Each row was made from one walk, in order. Every step used is in the known rows, and no mark comes twice. Write each row's walk.
Known rows
ziso faner pekab dutir: [-0.47 -1.04  0.29  2.70  1.12 -2.68 -1.05 -0.74  0.31  1.68  1.44  3.06
 -1.17 -0.53 -2.73  1.86  1.97  0.83 -2.24 -0.83 -0.46  0.46  0.94]
pekab faner: [-1.95 -1.33 -0.56 -1.76  1.56 -1.15  1.45  1.67 -2.84  3.81  0.05  1.50
 -0.19 -0.59 -1.05 -3.13  0.75  0.77  0.58  0.60  1.26  0.74  0.71]
bevizo faner fosib dutir bova: [-0.85  1.75  0.79 -3.16  0.93 -0.73 -1.49 -0.52  0.79 -0.40  1.25  3.17
 -0.13  1.84  2.96 -1.17  1.78 -2.59 -1.96 -2.18  0.16  0.67 -0.79]
bevizo faner: [-1.37  0.70 -2.02 -2.24  2.01 -2.27  1.22  3.92 -0.38  4.99  0.19  1.65
 -0.91 -1.09  0.77 -0.55  0.87 -0.30 -0.96 -0.21  0.79  1.22  0.55]
faner fosib dutir bova: [ 0.27 -0.14  0.79 -0.23  0.76  0.94 -0.10 -1.62 -1.25 -3.20  0.55  2.65
  1.56  1.69  1.25 -1.44  1.87 -2.25 -1.09 -2.01  0.13  0.99 -1.19]
dutir bova: [-0.49  0.46 -2.85 -0.35  1.99 -0.24  1.26  2.28 -3.29  1.86 -1.37  0.09
  0.94  0.55  0.55 -1.11  1.16 -2.24 -0.78 -0.15  1.34  0.42 -1.06]
faner fosib dutir: [ 0.54 -1.47  1.54  0.57  0.60  0.59  1.07 -1.47 -0.63 -2.75  1.29  3.70
  1.57  0.03 -0.58 -1.08  1.55 -0.04 -0.41 -1.80 -0.02  2.07 -0.03]
dutir pekab faner: [-4.54 -1.79 -0.22 -2.21  3.13  0.24 -0.27  0.58 -1.06  2.34 -1.08  0.10
 -1.98  0.12 -0.97 -4.24  3.20 -0.44  0.26  1.85  1.41 -0.67  2.16]
dutir ziso faner: [ 0.20  0.37 -2.37  2.92  3.49 -3.40 -1.65  1.24 -2.27  3.19 -2.84 -1.27
  0.21 -0.79 -2.21  0.32  0.73 -0.64  0.50 -0.84  0.04 -1.22 -0.08]
bevizo faner pekab: [-0.84 -0.24 -1.21 -1.79  0.68 -1.58  1.57  3.06  1.69  3.96  1.93  2.57
 -0.37 -1.34 -0.25  0.54  0.17 -0.75 -2.57  0.36  0.87 -0.29  0.28]
bova faner fosib dutir ziso: [ 1.27  0.31  2.36  2.92 -1.47  0.10 -1.59 -0.62 -0.81 -0.41 -0.16 -1.11
 -0.43  0.25  1.14 -4.13  3.22 -1.79 -0.38 -2.44 -1.31  0.60 -0.14]
ziso faner bova: [ 1.14 -1.74 -0.16 -1.21  1.69 -3.38  3.37  1.65 -2.50  1.26  0.59  3.70
 -1.05 -0.98 -2.11  0.80 -0.27 -0.54  0.02  0.45  0.00 -0.22  2.68]
dutir ziso faner fosib: [ 1.09 -0.71  0.76  1.88  2.47 -3.19 -1.03  0.31  0.05  1.95 -0.07  2.38
 -0.22 -1.65 -2.30  0.36 -0.21  0.18  0.97 -1.37  0.15 -1.24 -0.69]
pekab dutir bova faner: [-0.92  1.80 -0.34  1.62 -1.25 -0.75 -1.24  2.10 -2.78  3.77 -0.44 -1.05
 -3.15  0.88  2.37 -3.79  4.75 -1.85 -1.71 -1.62 -0.50  2.28  0.17]
ziso faner bova dutir pekab: [-0.09 -0.88  0.76 -2.48  2.70 -0.50  1.73 -2.87 -0.05 -0.14 -0.13  1.79
 -3.00 -1.08 -0.01 -1.26 -0.40 -1.34 -0.03 -0.47 -0.28 -2.02  3.55]
bova faner pekab: [ 1.24 -0.29 -0.49  1.26 -1.70  0.15  3.51  2.80 -0.32  2.89  1.23  0.79
 -0.43 -1.06 -0.67 -1.37  1.91 -1.26 -1.65 -0.47 -0.16  0.28  0.03]
fosib faner pekab: [-0.56 -1.34 -0.63  0.85  0.31 -0.41  1.54  2.92 -2.65 -0.03  0.23  2.80
  0.37  0.99 -1.27  0.53  0.50 -1.89 -0.64  0.77  0.67  0.19 -0.35]
fosib dutir ziso faner: [ 0.03  0.68 -1.94  3.91  3.40 -2.38 -3.59 -1.64 -2.73 -0.84 -3.63 -2.41
  1.69  1.38 -1.23  0.21  2.36 -1.29 -0.41 -2.08 -1.11 -0.53  0.30]
fosib faner: [-1.10 -0.38 -1.48  0.44  1.59 -1.06  1.29  3.80 -4.62  0.89 -1.56  2.03
 -0.25  1.14 -0.45 -0.63  1.27 -1.30  0.90  0.19  0.71  1.75  0.07]
sedub dutir pekab: [-3.12 -1.48 -1.85  1.43  4.07  2.09  0.29 -2.15 -0.16 -0.82 -2.94 -0.26
  0.80 -1.64 -0.08 -1.01  3.82 -0.26  1.19 -0.34  0.40 -0.84  0.79]
fosib dutir ziso faner pekab: [ 0.67 -0.27 -0.98  4.50  2.13 -1.71 -3.29 -2.72 -0.82 -1.95 -1.94 -1.62
  2.19  1.12 -2.14  1.25  1.64 -1.91 -2.05 -1.37 -1.16 -2.29 -0.10]

Which walk is each row?
[ 0.25 -1.84  2.17 -4.45 -0.46  0.08  3.40 -1.83 -2.78  2.68  2.11  2.76
 -2.04 -1.64  1.29 -5.17 -3.07  0.73  0.08  0.11  0.57 -0.36  2.41]
pekab faner bova dutir
[ 1.26 -0.08  1.38  0.74  1.97 -1.78  0.37 -2.41 -0.06 -2.64  0.71  4.67
  1.32  0.80 -1.76  1.40  1.54  0.08  0.06 -2.80 -0.89  1.14 -0.02]
ziso faner fosib dutir
[ 1.91 -1.43  0.77 -2.20 -0.19  0.76  4.43 -0.91 -2.40  1.12  1.49  2.35
 -0.91 -2.47  1.07 -2.81 -2.93 -0.17 -0.27 -0.57  0.37  0.45  2.08]
faner bova dutir
[-1.85 -1.58  1.09  4.68 -0.38 -1.11 -4.79  1.10 -2.78  0.72 -0.55 -0.86
 -2.14  0.79 -0.49 -1.83  2.21 -1.57 -1.79  0.71 -0.01 -0.22  0.38]
fosib faner pekab dutir ziso
[-1.85 -1.98  1.81  0.04  2.18  1.95 -0.74 -2.57  1.25 -4.01  0.27  2.17
 -0.03  0.71 -0.55 -2.23  4.04 -1.37 -0.66 -0.48  0.01  0.50  1.65]
faner fosib dutir pekab
[-0.73 -2.39  0.51  2.52 -0.46 -0.14 -0.33  0.27 -0.24  1.31  1.92  2.06
 -0.88 -1.39 -1.65 -0.58  1.97  0.59 -2.80  0.25  0.37  1.20  0.87]
faner pekab dutir
[-0.08 -0.51  1.32  2.91 -2.59 -0.25  0.33  1.52 -0.08  3.07  2.18  0.83
 -2.64 -0.92 -0.12 -2.33  3.74 -0.19 -2.62 -0.74 -0.71  1.69  1.09]
bova faner pekab dutir
[-2.32  0.96 -0.20 -0.96  0.02 -1.68 -2.80  1.29  1.15  3.78  2.02  1.49
 -2.49  0.39  1.96 -0.70  2.22 -1.97 -4.40 -0.11  0.48 -0.10 -0.05]
bevizo faner pekab dutir bova
[-1.14 -0.19  2.60  0.32 -0.23  1.90 -0.03 -1.27  1.60 -2.39  0.33  0.94
 -1.78  0.98  0.99 -3.95  5.69 -2.26 -0.70 -1.50 -0.95  0.94  1.83]
bova faner fosib dutir pekab
[-0.83  0.44 -2.99  1.15  2.73  1.12  0.75 -1.40 -2.78 -0.05 -2.83  0.21
  2.56 -0.62  1.39 -0.27  1.68 -1.08  0.79 -1.68  0.45 -0.52 -1.86]
sedub dutir bova
[ 1.55  1.90 -1.69  2.04  3.17 -1.78 -1.39 -2.01 -1.73  3.01 -2.57 -1.51
  0.16 -1.45 -0.16 -0.69 -1.79  0.02  0.55 -3.03 -0.41 -1.47 -0.94]
bova dutir ziso faner
[ 1.56 -0.32  2.02 -0.30 -1.47 -0.39  3.72  2.77  0.07  2.69  2.15  3.47
 -1.53 -1.74 -0.02 -2.54  1.67 -0.23  0.44 -1.61  0.07  1.80 -0.13]
bova faner fosib
[-1.19 -1.76  3.20 -1.65  0.34  0.15  0.03 -2.40 -0.93 -1.35  1.90  4.05
  0.52  0.89 -0.49 -3.48  1.36  0.67  0.06 -1.15  0.13  1.21  0.44]
pekab faner fosib dutir
[-0.93 -2.28  0.52  4.59 -0.05 -0.58 -3.50 -0.05 -0.69  2.02  0.42 -1.60
 -1.10 -1.59 -1.32 -1.89  1.84 -0.12 -2.62  0.62  0.14 -0.63  0.51]
faner pekab dutir ziso
[ 0.01 -1.83  2.20 -2.31 -0.24 -0.28  0.14 -2.08 -3.06  3.43  0.56 -0.95
 -2.49 -1.98  1.49 -6.56 -3.20 -0.17  0.13  0.34  0.35 -2.16  2.13]
pekab faner bova dutir ziso
[-0.72 -0.85 -2.07  4.04  2.85  0.56 -1.28 -1.50 -2.43  1.11 -3.53 -2.44
  2.31 -2.68 -0.03 -1.13  1.29  0.41  1.44 -1.33  0.08 -1.29 -0.91]
sedub dutir ziso
[-0.17 -0.53  1.32  5.03 -2.49 -0.66 -2.98  1.21 -0.49  3.80  0.42 -2.80
 -2.92 -1.27  0.12 -3.69  3.62 -1.02 -2.65 -0.60 -0.97 -0.10  0.73]
bova faner pekab dutir ziso
[-3.97 -3.74  1.76 -2.87  2.30  1.15  0.83 -3.17 -0.95 -0.54 -0.56  1.46
 -1.98 -1.54  0.28 -4.45  2.71 -0.14  1.25  2.08  0.42 -2.44  3.91]
sedub dutir pekab faner bova
[ 0.89 -0.62 -1.46  1.13  2.01 -2.36  2.07  0.74  0.12  1.34  0.50  3.09
  1.30 -0.72 -3.27  2.96  0.09 -0.40 -1.09 -0.55  0.05 -0.95 -0.22]
ziso faner pekab
[ 1.40  0.33  2.49  0.79 -1.76  0.50  1.65 -0.22 -0.42 -1.03  1.43  2.45
 -0.31  0.50  0.89 -2.88  3.31 -0.92 -0.40 -2.72 -1.11  2.52  0.17]
bova faner fosib dutir
[-2.15 -1.41  3.63 -3.98  1.48  1.92  0.54 -3.82  1.85  1.21  1.88  3.48
 -2.65 -1.41  0.93 -5.50 -0.43  0.68  0.93 -0.88  1.16 -0.98  0.77]
bova dutir pekab faner fosib
[-4.67 -1.22  0.22 -1.17  2.98  1.35 -2.30 -2.31 -1.33 -1.37 -1.84 -1.22
 -0.56  2.28  0.00 -4.47  4.86 -1.24 -0.69  0.75  0.40 -0.14  2.51]
fosib dutir pekab faner
[-1.74 -1.75  1.11  2.51 -0.72 -0.72 -1.46  1.50 -2.51  0.03  1.02  2.83
 -2.05  0.99 -0.82 -0.34  2.45 -0.72 -1.77  0.41  0.06  1.48  0.60]
fosib faner pekab dutir
[-0.98 -0.09 -0.73  4.40  2.62 -3.80 -4.70 -0.08 -2.12  3.45 -1.86 -1.28
 -1.92 -0.76 -1.71 -0.52  2.56  0.60 -0.74 -1.18 -0.65  0.24  0.79]
pekab dutir ziso faner
[-4.71 -1.79 -0.27 -0.87  3.83  1.63 -0.77 -3.16 -0.56  0.55 -2.31  0.08
 -0.27 -0.94 -0.06 -3.36  3.68  0.58  1.66  0.53  0.67 -1.66  1.36]
sedub dutir pekab faner
[ 0.75 -0.87  1.32 -0.25 -0.28 -0.32 -0.09  0.10 -4.89  0.49 -1.21 -0.49
 -2.35 -0.35  2.18 -3.90 -2.59 -2.31  0.61 -0.16  0.03 -1.04  1.66]
fosib faner bova dutir ziso
[ 0.80 -1.81 -0.33  0.72  1.73 -3.86  0.21  1.21 -2.78  2.10 -0.98  0.05
 -1.35 -1.23 -1.86 -0.56 -0.39 -1.46  0.03  0.79 -0.24 -1.96  2.40]
dutir ziso faner bova
[-3.00 -0.35  0.39 -2.98  2.68  1.77 -0.12 -2.72 -0.32  2.38 -0.76 -0.19
 -1.94 -0.60  1.23 -5.28  0.59  0.24  0.24 -0.27  0.94 -1.07  1.52]
bova dutir pekab faner
[-0.11  0.40 -2.33  4.32  4.34 -1.97 -2.08 -2.40 -1.93  1.21 -4.11 -1.27
  1.96 -1.86 -1.19  1.31  1.27  0.50  1.92 -2.33 -0.79 -2.10 -1.02]
sedub dutir ziso faner
